Known rows, with every step that occurs
mizo/bulu/gitep: [  1.8   9.9  -4.3  15.6   1.2  -2.8  -1.0  -5.6   5.0   1.6  -5.0   5.6
  -1.6 -18.3  -6.5  -1.0  -0.6 -11.0  10.9  12.4  -3.8]
befo/dopip/bufef/bulu/gitep: [  0.9 -25.0   3.5 -13.0  -0.3  12.0  10.6   4.2   0.5  -1.2 -10.6   1.9
  -0.9  -7.0  -7.2  20.2   1.3 -38.5 -12.7   7.5   1.6]
bufef/dopip/befo/belek/mizo: [  9.0   3.9   1.6  -3.8  -7.1  -9.2   6.4   4.2  -3.6  -0.8   3.0  -1.6
  -0.1  13.3 -17.8 -28.8  -2.1  15.5  -0.1  -9.2  -9.3]
dopip/bufef: [ -4.9 -25.0  12.6  -9.1  -7.7   4.9  -4.5  -6.6  -8.7   4.3  -9.7   7.9
 -10.2  -0.8   0.3  18.4   9.0   7.4 -10.4  -1.6  -5.5]
belek/befo/dopip/bufef/bulu: [ -1.3 -24.0  13.2 -17.0  -5.0   7.3  10.5   1.9  -3.7  -3.4 -18.3   8.4
   2.6 -24.2   1.7  18.2  -2.9 -32.0 -10.2  -9.7   5.1]
belek/befo/dopip/mizo/bulu: [  5.6   1.5   4.7   3.9   0.1  -3.6   4.0   2.9  -5.4  -2.1 -13.6  12.4
   3.0 -30.5  14.1   1.7  -6.8 -28.6   0.2 -10.5   3.3]
mizo/bulu/gitep/dopip/befo: [ -1.6  19.7 -10.7  12.6   6.7   2.8  -6.6  -3.8   4.0   7.0  -4.3   3.4
  -0.7  -9.4 -23.6   8.8  -4.0   4.5   6.6  12.2   2.8]
befo/dopip: [  5.3  -4.3  -3.6  -8.1  -8.5   9.1   8.1   5.9  -0.5   1.1  -6.2   3.9
  -8.9  -8.8  -3.2   0.0  -0.8 -37.8  -7.0  -6.3   0.5]
bulu/gitep: [  2.3  -8.4   0.7  -0.3  -1.2  -0.2   0.0  -1.3   4.0  -0.8  -4.3   3.3
 -11.1 -13.1  -3.3  -6.8  -1.2 -12.4   0.7  17.6  -3.8]
bufef/dopip: [  3.4  -9.2   0.8  -7.1 -11.5 -14.9   1.5   3.8  -4.0   7.6  -5.8   9.0
 -10.5   2.7   2.7 -20.5   2.9 -16.4  -5.9 -13.1  -6.3]
bulu/befo: [-5.1 -1.7 -3.2 -2.9 -1.8 -1.5  0.4  1.3  0.1  6.6 10.4 -5.6 -8.0 15.4
  7.2 -6.5  4.2 -7.7 -1.8 -2.0  1.3]
belek/befo/dopip: [  3.6  -8.4   6.2  -9.5  -8.6   4.6   9.9   1.9  -2.9  -1.8 -13.7   9.7
  -4.7 -30.4   1.4   0.5  -5.6 -36.0  -3.8 -11.4   4.5]
bufef/bulu/gitep: [ -1.5 -16.3   3.6 -12.2   1.6   0.6  -0.2   6.2  13.5  -8.9  -7.7  -3.2
   5.3  -0.8   2.7   0.5  -3.9 -12.7  -4.5  12.2   2.0]
belek/mizo/bulu/gitep/dopip: [  4.4  14.8   0.9  18.8  -0.2   1.2  -2.8  -8.8   6.0   0.3  -1.1  -4.1
  10.4 -20.4 -15.3   8.6  -1.1  21.7  26.7  11.4  -2.3]
befo/belek/mizo/bulu: [ 10.4   9.0   5.5  13.0  -7.5   0.8   0.5  -9.6   3.7 -12.5   2.0  -5.3
   7.7 -13.0  -3.3  -6.2  -0.5  49.4  21.2  -1.1  -6.0]
bufef/bulu/befo: [ -8.2 -11.5   1.2 -15.0   1.5   0.2   0.3   8.6   9.9  -3.0   4.2 -10.5
   7.4  22.6  10.6   0.4  -0.3  -8.5  -6.3  -3.5   6.0]
bulu/befo/dopip/bufef: [ -3.2 -11.2  -2.9  -6.3   0.2   7.4  10.1   0.9  -6.1  10.0   7.8  -3.7
  -8.8  11.2  -1.1  10.8   6.5 -31.6  -9.4  -0.7   2.0]
befo/dopip/bufef: [  1.4 -18.9   3.5  -9.9  -7.1  12.2   8.0   0.3  -7.4   4.4  -9.7   6.9
 -10.2  -7.9  -5.4  17.3   5.0 -30.7 -12.4  -3.9  -2.0]
bufef/bulu/befo/dopip/mizo: [ -2.1  -9.4  -2.7 -11.9   7.3   0.0   3.4  14.7   7.0  -3.4   3.8  -9.2
  10.1  20.6  17.5   1.4  -3.0 -25.7  -9.7  -2.9   7.7]
bulu/gitep/dopip/bufef: [ -3.2 -15.7   1.4  -3.4   2.5   5.6  -8.3  -7.3  -2.2   8.4  -9.0   6.0
 -12.7 -13.2 -13.8  22.5   1.4  13.2  -4.9  19.2   5.1]
dopip/befo/belek/mizo: [  5.9   9.3   4.8  -2.3  -3.1   8.9   1.4   0.5   1.0 -10.0   4.9  -9.0
   3.9  11.3 -20.7 -14.2  -4.6  39.6   3.4  -0.3  -6.2]
mizo/bulu/befo: [-4.8 15.0 -7.8 12.9  0.9 -3.9 -0.6 -3.4  1.6  7.8  7.1 -1.4  0.2  4.5
  1.7 -0.1  3.8 -6.9  8.4 -3.6 -0.6]
gitep/bulu/befo: [-16.1  14.6  -0.8  -4.6  -5.8  -1.5  -4.8  -5.8  -2.5  -3.2  15.0  -0.4
  -2.9  17.4   4.3 -20.3   8.4   0.2  -6.3  -7.7  -8.1]
gitep/dopip/mizo/bulu/befo: [ -3.2  13.2  -7.2   8.3   9.2  -6.9 -19.2   0.0  -3.3  10.8  -0.2   3.2
  -0.5   5.6  10.4  15.3  -0.5  31.6   2.2  -3.0  11.1]
befo/dopip/bufef/bulu: [ -0.7 -24.2   5.1 -17.1  -4.3  12.6   8.3   5.0  -1.4  -1.0 -11.5   2.3
   0.1  -1.6  -2.9  21.9   2.9 -32.9 -14.8  -4.4   1.7]
bulu/gitep/dopip/mizo: [  2.1  -4.1  -2.9   2.2   8.2  -4.1 -13.9   0.0   0.4   4.2  -5.9   5.4
  -9.0 -10.2   3.3   6.5  -4.5  17.0  -1.8  18.8   6.4]

Rows
[ -2.5   7.7  -7.6  10.7   2.5   3.2   7.4  -3.3  -3.6  10.4   4.9   0.1
  -0.1   1.1  -4.6  13.3   5.6 -26.7   3.1  -3.4   0.1]
mizo/bulu/befo/dopip/bufef
[ -0.8  10.4  -3.4   6.8   4.9  -5.3 -21.9  -0.3  -3.3   7.6  -8.4   8.4
  -1.0  -3.8   9.3  16.4  -2.1  34.4   1.5  -4.8   9.0]
gitep/dopip/mizo/bulu
[ -9.1  16.8   2.6   1.5  -6.3  -0.8  -1.5 -10.9  -1.2 -11.9  19.7  -7.5
   4.2  13.9   1.1 -24.4   7.1  32.8   5.1  -4.9  -9.5]
gitep/bulu/befo/belek/mizo
[ -1.1  -8.6   4.2  -9.6   0.7   1.1   3.7   3.8  11.7 -11.7   9.2 -17.1
  14.8  18.3   7.6  -3.5  -1.4  23.9   5.3  -0.6   4.9]
bufef/bulu/befo/belek/mizo
[  9.7   7.1  -7.1  11.7   6.9  -1.7   2.5   6.0  -1.7  -0.1  -4.8   7.1
  -0.3 -14.6   9.0  -0.3  -4.1 -34.0   0.5   6.2  -0.8]
befo/dopip/mizo/bulu/gitep
[-0.7 15.1 -8.1 13.9  0.6 -3.2  1.1 -6.5  2.3  1.2  9.7 -3.2  0.1  3.8
  1.8 -4.2  2.1 16.5 10.3 -2.7  0.1]
mizo/bulu/befo/belek
[  8.1   5.8  -4.4  12.0   3.6 -26.8  -2.8   3.1  -6.9   5.2   5.1   5.9
  -0.8  10.5  19.7 -24.2   0.8   8.2   1.7  -9.8  -4.5]
bufef/dopip/mizo/bulu/befo/belek
[  3.7  22.1  -0.9  17.3   3.2   4.6  -1.9  -5.5   5.3   0.3   1.2  -6.5
  12.5 -10.9 -25.6   6.1  -3.3  20.7  23.2  12.2  -3.0]
belek/mizo/bulu/gitep/dopip/befo
[  4.0   5.5  -3.8  11.3   2.8 -26.9  -3.5   5.6  -7.4  10.2   3.1   7.4
  -0.5  11.7  19.5 -21.1   2.1 -10.4   0.5 -10.4  -5.6]
bufef/dopip/mizo/bulu/befo
[  1.1  11.0  -1.7  -6.6  -1.6  11.1  -9.8  -1.7   0.2  -0.5  -0.4  -6.2
  -0.4   7.2 -26.4   7.0  -5.2  56.8   1.4  -1.9   6.7]
gitep/dopip/befo/belek/mizo
[ 11.1   8.3   3.7  16.7  -3.2   0.4   2.5 -10.5   5.8 -12.9   2.8  -5.7
   6.8 -18.2  -6.7  -8.2  -2.0  43.8  23.6  10.6  -6.4]
befo/belek/mizo/bulu/gitep
[-12.1  13.5  -0.7  -3.6  -5.4  -0.9  -3.6  -9.4  -2.0  -9.1  17.0  -2.6
  -3.3  16.5   3.9 -24.7   6.5  23.7  -4.6  -6.6  -7.3]
gitep/bulu/befo/belek
[  7.5   0.5   2.9   7.1   4.6  -4.7   6.3   2.1  -3.4  -2.6 -12.8  11.9
   2.0 -35.4  10.2   0.2  -8.7 -34.4   2.7   1.0   2.7]
belek/befo/dopip/mizo/bulu/gitep
[ -7.4 -31.8  15.1 -18.2  -4.4   5.6  -3.8  -0.9  -0.6  -1.8 -12.7   2.8
   2.6   6.7   4.0  23.5   6.3   5.8 -13.1  -2.2  -0.9]
dopip/bufef/bulu
[-10.3 -28.6  10.3 -15.7   0.2   3.9  -0.6  -0.4  -0.6   2.4  -2.4  -3.5
   2.5  18.4   5.6  21.6   7.2   1.6 -12.4  -0.1   1.6]
dopip/bufef/bulu/befo
[-14.6   6.2  -1.0  -6.2  -4.5   6.1   3.0  -5.9  -7.6  -0.2  12.6   1.4
  -3.6  14.6  -2.0  -6.9  10.5 -19.0 -12.2  -6.6  -7.3]
gitep/bulu/befo/dopip/bufef
[  3.0   5.7  -0.6  -7.9  -2.5   8.2  -0.7   2.6  -0.4  -7.0   1.9  -2.5
  -5.6  14.0 -17.4 -14.0  -4.8  27.8  -9.0  -2.5  -3.0]
dopip/befo/belek
[  0.9 -25.1  11.1 -13.0  -0.7   6.5  12.7   0.3  -1.6  -3.5 -17.3   8.0
   1.2 -29.4  -2.4  16.3  -4.8 -38.4  -8.1   2.1   4.2]
belek/befo/dopip/bufef/bulu/gitep
[  4.0  18.2  -2.5  17.2  -1.4   2.6   9.1  -2.7   3.3   1.2   9.5 -10.4
  12.6  -4.8  -7.4   1.3   2.7  -7.1  23.4  -1.4  -3.8]
belek/mizo/bulu/befo/dopip
[  0.8  11.3  -2.3  15.8   9.3 -13.5 -10.6   2.6  -3.3   3.6   4.8   2.4
   3.4   9.3  25.3  -3.7   0.7   7.4   4.3  -2.0  -1.4]
dopip/mizo/bulu/befo
[  7.5  17.6   0.0  10.0   3.2   6.2   3.4  -2.3   4.1  -9.5   5.8  -8.4
   7.1   1.9 -26.6 -12.7  -6.0  32.6  11.6  10.6  -7.5]
dopip/befo/belek/mizo/bulu/gitep
[  5.5   7.2  -0.2  18.3  10.1 -13.0 -11.3   0.6  -0.9  -1.2  -3.9   7.9
   1.7  -9.4  19.4  -3.9  -2.7   3.9   5.8  10.6  -4.6]
dopip/mizo/bulu/gitep
[  3.8  11.8  -2.4  16.6   9.7 -13.3 -10.1   0.1  -3.2  -1.1   7.1   0.8
   3.0   7.2  25.7  -7.0  -0.5  26.1   5.6  -0.6  -1.0]
dopip/mizo/bulu/befo/belek
[  6.2  -7.5   7.8  -5.1  -1.6  -2.5   3.8   5.3  -6.0  -3.2 -13.3  11.7
  -1.5 -26.6  16.3  -1.1  -7.1 -27.5  -5.0  -9.8   3.4]
belek/befo/dopip/mizo
[ -0.6  -4.2  -4.8  -2.5   0.9   2.8  -8.2  -3.0   3.4   5.5  -6.4   3.6
 -12.3 -13.9 -11.7   8.4  -3.3   7.7  -0.3  17.3   6.9]
bulu/gitep/dopip
[  1.9   1.0  -7.7  -0.3   6.2  -1.7   4.1   9.0  -3.7   5.6  10.8  -4.2
  -4.7  14.2  16.0  -5.3   0.6 -28.5  -6.3  -1.3   3.5]
bulu/befo/dopip/mizo
[  8.9  13.2  -1.0   4.8  -5.0 -10.3   6.4   1.7  -2.8   0.1   2.7  -0.6
   4.1   9.9 -19.6 -25.8  -2.4  14.6   5.5 -10.2  -9.8]
bufef/dopip/befo/belek/mizo/bulu
[ -0.9  17.2 -12.2  11.7   0.8   1.3   7.4   0.6   1.3   8.0   6.7  -1.3
   0.2   0.3  -2.8   1.6   2.0 -31.2   6.3  -4.8   1.4]
mizo/bulu/befo/dopip
[-10.6  16.2  -3.7  -1.7   0.8  -1.8  -1.3  -0.3  -5.8  -3.5  14.8   0.8
  -0.1  16.6  11.3 -19.3   5.2 -16.6  -9.3  -7.5  -6.3]
gitep/bulu/befo/dopip/mizo
[  0.0  -2.1  -3.5  -2.6  -1.6  -0.6   2.2  -2.6   0.5  -1.1  13.5  -8.3
  -8.4  14.1   7.4 -12.1   1.9  22.2   0.1  -0.3   2.4]
bulu/befo/belek
[ -5.2  -6.4  -2.3 -15.7   7.0   7.0  -5.7   7.6  12.2  -3.5  -7.7  -5.0
   6.5   7.8 -14.9   9.4  -8.4   3.0  -8.1  12.5   9.3]
bufef/bulu/gitep/dopip/befo
[  3.6   1.4   0.7   3.5  -1.8   0.1   4.4  -4.4   2.0  -4.6  16.9 -14.7
   0.9  11.0   3.0 -11.2   2.1  33.1  12.1   2.0  -0.6]
bulu/befo/belek/mizo
[ -9.7 -21.0   6.2 -18.6  -2.3   8.3 -13.7  -2.5  -1.1   6.6 -14.4   3.2
  -1.5   3.6  -6.8  36.7   3.2  29.5 -12.5  -3.4  11.6]
gitep/dopip/bufef/bulu
[ -4.8  -9.6  -4.2 -16.2   2.0   5.4   8.2  11.9   9.5  -2.5   3.4 -10.7
   7.8  17.7   5.6   3.0  -1.7 -32.2  -8.4  -4.7   8.1]
bufef/bulu/befo/dopip
